(in the rows, 128 means zero)
Known rows, with every step that occurs:
F R U L: [113 138  95 130 161 116  98 113 106 133  60 171 175 196 131 126 123  94
  98 130 103 116 140 114 156  69 117 136 157 107 179 119 148 137]
R F: [127 134 135 130 135 110 116 107 114 118  99 123 135 144 139 146 106 128
 112 137 102 108 129 111 129 141 125 133 148 129 134 138 145 128]
B C F R D L: [146 141 100 123 156 117  77 105 136  98  97 159 176 191 160 148 103 112
  94 148  90 105 105 124 151 124 102 132 152 141 144 131 154 149]
X C F R: [123 152 124 128 162 103  80 127 162 134  76 131 184 186 103 165 122 159
 121 136 133 103 110 134 135 115 106 128 139 112 154 130 128 134]
D R: [124 157 120 143 144 103 108 110 146 145 138 141 147 155 119 130 126 139
 119 122 118 104 120 116 133 103 105 130 146 118 160 133 148 125]
L D R F C Y: [121 146 119 137 148 110 126 100  87 106  45 123 179 176 157 124  97 146
 118 148 110 110 112 115  81 121 113 146 157 137 160 118 185 123]
B C Y: [138 121 117 159 120 112 126  91 148 111 170 134 120 149 155 146 119 116
  95 129 116 102 125 108 160 112 108 125 132 143 140 126 162 124]
L X C F R Z: [114 155 133 134 183 102  94 126 178 124  81 152 180 223 109 165 117 161
 106 127 126  98 123 136 134 131 122 148 141 117 161 129 120 120]
B C F: [141 133 125 142 138 105 102  97 166 112 149 118 123 151 141 169 108 154
  99 135 123  95 119 121 150 141 105 122 131 129 131 144 154 133]
Y C: [134 142 128 145 148 129 113  99 130 128 159 133 138 137 144 142 145 118
 104 139 123 104 112 111 123 117 118 125 135 128 154 108 117 139]
Z L U: [120 154 131 138 138 126 119 108 146 119 113 131 137 133 120 137 116 137
  81 131 120 100 130 124 105 125 119 146 118 145 127 117 135 115]
R D: [139 148 116 114 132 129 118 107 146 128 135 143 152 143 145 131 126 115
 113 139 100 103 106 114 129 127 118 135 146 148 142 127 139 142]
D R Z L: [117 154 135 162 144 102 112 114 144 118 140 153 152 169 113 124 121 140
 100 123  96  89 121 121 134 105 121 150 136 134 181 139 125 114]
U L: [127 132 118 139 148 126 117  99 112 132 145 153 142 130 134 136 128  97
 108 134  96 111 140 116 136 103 128 125 142 127 141 117 110 134]
X C F R Z: [119 148 133 142 175 107  81 132 159 118  82 143 180 201 106 165 112 160
 112 139 121  95 112 135 139 119 121 143 139 133 171 131 112 134]
X C F R D L: [136 151 111 108 172 119  70 128 125 118  72 159 220 185 130 147 124 118
 120 154  94 109 100 136 127 118 114 134 149 126 147 119 118 148]
L Z R F C: [122 120 134 147 116  93 120  95 120 127  61 123 137 185 138 129 114 115
 100 141 100 114 102 121 163 118 135 132 143  97 186 133 167 144]
D L: [134 125 118 121 144 118 102 107 106 123 144 147 141 124 143 131 131 105
 110 132  92 114 134 118 138 107 126 115 132 121 128 109 124 139]
C F: [131 146 134 126 146 107 101 105 157 121 115 112 144 139 125 152 118 157
 112 130 124  99 113 121 127 136 116 118 135 118 124 138 134 133]
L U: [125 150 126 129 152 132 117 108 140 127 120 129 121 138 129 146 113 137
  92 131 130 107 132 119 109 124 117 142 128 147 118 111 141 122]
F R U L X: [109 145  96 124 168 113 106 108 121 142  62 179 177 219 136 123 122  91
  93 119 108 120 153 118 150  81 117 141 157  94 169 118 161 122]
U L X: [120 141 118 128 158 123 125  95 129 137 147 161 140 150 137 136 134  91
 105 123  99 114 152 119 133 117 128 127 143 111 127 113 121 119]
C F R: [126 156 120 129 154 100  88 113 166 123  68 123 162 176 118 149 114 152
 106 127 129 103 108 121 139 118 105 126 144 115 147 136 143 135]
R Z: [126 134 129 142 148 119 116 110 141 118 147 143 123 152 133 139 121 131
  99 130 105  97 126 113 141 120 132 140 134 148 154 123 118 134]
Z R: [130 138 120 147 111 107 114 104 162 127 100 128 143 133 130 130 119 103
  98 124 114 109 118 118 158 102 117 129 132 118 146 123 141 130]
L Z R: [129 125 111 144 113 101 117 105 162 138 117 125 125 162 142 123 132  98
  92 121 113 106 107 123 187  98 126 116 134 101 170 132 150 141]
X L: [120 144 119 137 139 117 129 111 165 137 147 116 151 137 111 143 135 131
  98 128 107 102 125 114 126 120 115 116 132 123 156 129 134 129]
F R: [123 151 108 137 140 108 102 115 154 137  91 141 145 173 127 136 123 124
 103 122 122 110 117 114 147  98 107 131 142 124 162 123 146 136]
Y C F R: [131 158 124 145 166 114  87 107 146 118  85 123 169 183 131 154 130 142
 100 138 136 103  95 119 122 117 105 126 148 116 161 119 121 141]
D R Z L U: [112 165 136 160 163 116 115 116 138 114 117 153 147 171 111 129 105 148
  81 129 111  89 130 126 106 115 120 169 132 153 163 126 128 104]
R D L X C: [132 139 116 102 158 129 107 116 124 131 145 177 188 166 142 136 143  92
 118 141  85 115 129 131 125 131 127 132 136 126 129 105 122 133]
R F C: [124 135 147 131 139 108 120  95 102 120  85 126 140 157 127 148 111 147
 116 146 105 114 118 113 116 136 125 138 141 124 152 127 153 134]
F R Z L X: [112 159 124 149 150 103 114 114 173 116  96 164 150 206 121 128 123 124
  80 115 106  98 133 123 146 113 124 154 134 127 175 126 130 113]
B C F R Z L: [126 142 128 163 147  96  91 110 174  89 104 143 150 207 128 159 100 154
  75 135 105  84 115 127 158 125 110 148 132 143 174 148 138 127]
Z R D L X C: [132 141 110 118 133 122 106 114 139 124 104 175 198 167 143 128 134  66
 110 141  80 119 122 136 144 115 128 137 137 113 136 104 127 128]
U L X C: [118 135 123 131 164 128 119 108 126 149 155 171 162 158 118 151 143  98
 117 133 102 115 152 133 130 116 130 130 135 107 139 108 109 118]
C F R U: [120 151 111 119 159  93  84 119 154 122  27 130 177 209 123 141 110 157
 104 127 133 105 114 120 145 101 104 131 149 100 162 142 168 135]
X L Z R D: [126 141 102 138 113 118 130 111 179 138 123 129 165 175 137 117 138  88
  87 136  86  98  89 123 168 111 126 123 144 116 188 139 154 146]
Y C B: [125 135 130 154 134 118 122 108 133 121 129 128 141 119 152 122 140 151
 115 141 129  98 110 106 128 109 124 131 121 124 156 111 138 130]
Y C F: [136 147 141 139 162 123 100  98 142 119 130 114 152 142 136 156 134 146
 106 141 130  98 101 116 115 136 116 121 138 118 143 121 115 138]

Rows:
[117 150 146 157 147  95 126  94  97 121  80 131 163 183 127 126 105 142
 123 138 106 115 112 108 111 115 114 142 157 118 168 129 171 115] | D R F C Y
[129 158 101 112 168 141  94 118 110 116  71 169 172 174 151 126 108  92
  86 143  99 114 117 121 109 108 113 155 148 158 132  98 147 138] | F R D L U
[121 150 117 122 154 108 115 103  93 120  47 130 166 171 149 137  97 161
 123 151 108 109 113 122  79 127 112 149 154 134 165 124 177 133] | L D R F C
[119 140  82 108 178 123  83 115 113 109   4 145 200 194 157 137 101 128
 101 143 112 105 129 126 114  93 115 137 160 116 154 122 158 144] | C F R U L D
[136 140 100 110 164 110  78 115 132 119  81 149 173 205 159 122 128 106
  98 141  91 104  88 127 160 114 122 119 157 113 161 132 140 159] | C F R D L Z
[112 163 132 157 154  95 123 110 160 125 138 162 152 191 117 123 125 139
  95 113  97  92 135 124 129 118 121 154 137 120 174 136 131 102] | D R Z L X
[122 118 135 161 110  94 129  90 115 114  60 116 148 192 148 117 114 102
  95 137 101 116  99 114 165 109 138 130 144  99 178 126 173 132] | L Z R F C Y
[126 107  95 129 126  99  96 112 109 125  83 149 151 186 157 108 136  77
  89 127  91 116 123 123 196  71 134 117 137  80 174 122 162 146] | D L Z R U
[122 147  84 113 154 111 106 120 123 131  66 139 174 175 155 122 113 148
 113 132 123 103 127 119 109  90 103 139 150 122 167 129 187 132] | L D R U
[111 117 134 157 103  82 126 104 124 116  35 114 138 169 146 108 109 142
 111 143 107 107 100 117 171 110 141 139 130  94 184 137 187 133] | L Z R F C B
[122 151 133 139 147  98 110 111 112 130  99 133 156 163 126 138 100 138
 123 132 104 105 125 114 126 128 110 141 160 119 154 148 150 120] | D R F
[138 169 121 131 167 128  90 107 149 115  78 138 192 188 146 141 129 129
 101 149 121  98  78 117 115 127 106 138 160 133 164 122 125 149] | Y C F R D
[136 146 110 117 129 121 115 101 141 114  96 164 174 158 159 110 121  60
  95 130  79 119 122 122 146 118 127 135 144 117 126 108 142 128] | Z R D L X
[113 153  97 141 168 123 124 126 152 121 116 131 169 165 133 134 114 154
  98 135 100  88 123 122  95 114 117 143 146 153 182 126 138 127] | X L D R Z
[128 153  95 123 148 115 111 115 139 133 107 132 156 142 151 130 113 146
 117 132 119 100 119 123 102 108 105 133 146 138 150 123 161 131] | L D R
[112 129 147 141 125 100 128 105 109 113  57 119 144 144 132 126 104 176
 129 148 110 106 119 108 121 129 130 142 128 118 154 130 174 127] | R F C B
[130 165 113 109 183 135  80 118 123 103  43 150 186 175 144 136  97 124
  89 146 107 108 106 126 101 129 111 148 149 148 117 112 141 139] | C F R D L U
[132 160 104 121 139 121 104 115 158 132  81 153 166 181 139 128 123 112
 108 135 108 106 101 114 136 108 108 143 155 144 163 126 147 146] | F R D
[125 152 120 133 174 111  82 112 133 118  47 130 188 213 134 145 125 145
  95 138 138 105 102 116 132  99 105 133 152  99 180 124 151 141] | Y C F R U
[136 147 111 102 151 126 115 103 126 123 137 168 159 156 162 121 133  85
 104 133  82 114 126 119 127 131 127 131 142 125 120 110 134 133] | R D L X
[124 147 100 134 163 118 112 119 132 117 111 145 150 166 157 130 106 149
 108 134 109  90 122 121 104 111 119 150 146 158 165 122 145 131] | L D R Z
[120 154 116 129 137 106 111 114 114 110  60 129 178 156 146 127  96 141
 111 144  92  97 123 126  90 133 113 147 152 135 155 142 160 117] | Z L D R F
[127 136 120 123 160 137 106 109 100 117 122 144 133 127 145 138 114 113
  89 135 106 115 140 122 106 117 124 135 127 141 108  97 129 127] | D L U
[141 125  98 107 143 122 107 107 111 128 152 159 141 161 168 115 145  84
 103 140  76 106 103 122 158 114 135 116 145 124 153 119 135 158] | R D L Z
[122 151 126 144 169 105  90 118 163 107  75 134 156 193 122 149 103 155
  97 129 119  94 111 120 139 120 119 142 146 134 161 136 123 135] | C F R Z
[127 139 129 111 175 108  90 113 136 127 125 144 178 159 121 158 134 135
 120 134 108 113 135 139 123 139 125 117 127  95 113 116 113 123] | D L X C F
[120 114 117 153 126 107 116  99  98 122  89 141 146 167 151 126 111  62
  94 140  76 112 128 120 177 110 144 126 158 100 166 136 134 135] | U L Z R F
[120 151 112 133 149  99 105 116 128 144 100 146 165 186 127 123 124 142
 115 123 120 106 127 113 139  87 103 136 151 102 175 141 176 123] | D R U
[117 146 137 144 144 109 130 104 165 114 143 152 134 171 125 129 128 128
  87 121  98  95 138 122 136 131 135 148 124 129 151 127 122 111] | R Z L X
[138 156 107 107 164 118  76 114 129 108  63 152 193 178 144 130 114 112
 105 141  92 107  98 121 130 119 113 129 155 129 139 124 133 149] | C F R D L
[112 131 145 153 103  93 127 103 120 103  20 114 155 142 133 115  93 149
 119 146 108 112 113 112 141 116 131 148 129 110 162 130 180 122] | Z R F C B
[113 127  98 140 166 103 105 109  96 154 122 169 155 205 137 114 141 105
 107 127  97 105 132 119 172  68 125 125 162  84 203 137 159 135] | D R U L Z
[107 149 144 153 139  87 122 109 105 123  56 129 159 159 125 116 100 185
 139 142 113 104 114 112 119 115 117 148 143 111 175 137 187 116] | D R F C B
[110 159 127 154 159 124 105 121 146 108  73 154 143 190 114 136 102 134
  68 130 115  95 130 124 121 109 123 169 129 161 164 116 127 119] | F R Z L U
[122 136 138 151 135 113 119 110 147 108 141 144 136 155 120 132 124 131
  91 129  93  90 127 120 138 120 136 142 124 145 162 130 108 127] | R Z L
[111 139 127 134 134 101 128 125 167 140 121 141 150 146 125 134 137 166
 133 130 129 104 137 125 137 120 125 136 114 105 139 120 153 111] | L X C B
[123 119 103 133 115  94 110 111 147 137  81 133 137 193 145 115 133 101
  88 121 117 109 114 121 198  80 128 123 138  85 188 137 178 140] | L Z R U
[128 137 116 115 152 114 112 103 127 130 143 156 138 145 146 129 135 101
 102 121  97 118 146 120 133 120 126 119 131 108 118 107 135 123] | D L X
[125 157 100 129 134 110 112 114 141 122  99 135 169 144 139 122 120 145
 108 133 108  94 118 129 100 108 108 137 137 134 156 127 153 122] | Z L D R
[121 126 110 128 156 124 111 105 100 129 107 158 161 160 135 129 125 100
 104 134  99 112 146 113 145  86 127 129 147 110 156 119 142 134] | R U L
[123 132 149 147 136 109 132  90  99 108  83 121 152 165 136 136 110 131
 113 143 107 116 116 106 119 126 127 137 143 126 146 120 158 126] | R F C Y
[128 139 106 135 149  96  82 109 158 115  64 136 160 218 138 159 101 154
  89 130 130 101 121 120 167 103  93 134 146 112 170 149 191 137] | B C F R U
[141 135 105 122 119 127 104 106 121 109  96 156 176 134 155 112 119  62
  99 140  74 114 109 119 150 106 126 133 140 131 137 111 129 142] | Z R D L
[120 152 130 129 129 104 127 101 171 130 134 141 141 154 120 131 136 123
  96 118 108 104 136 124 131 128 121 131 124 108 133 130 136 112] | Z L X
[124 117 106 152 127 112 115  99 127 137 125 148 139 157 143 119 133  63
  92 128  90 110 122 125 185  86 137 118 144 101 171 122 124 141] | U L Z R
[119 156 135 151 154  98  91 117 169  97  68 137 168 193 111 142 108 155
  88 130 109  88 111 126 138 120 122 145 136 131 168 143 116 127] | C F R Z L
[132 128 100 139 123 125 119  97 131 131 117 162 156 164 158 108 132  51
  96 142  76 105 104 125 179  96 139 129 155 119 173 124 124 149] | U L Z R D
[142 155 115 124 177 132  76 107 112 103  79 155 202 180 158 134 129 103
 101 153  98 108  86 120 113 120 114 129 157 128 153 106 115 154] | Y C F R D L
[111 127  98 140 120 100 123 116 163 140  86 120 159 194 125 119 139 105
  78 123 104 106 115 122 187  83 125 117 137  77 202 143 178 138] | X L Z R U
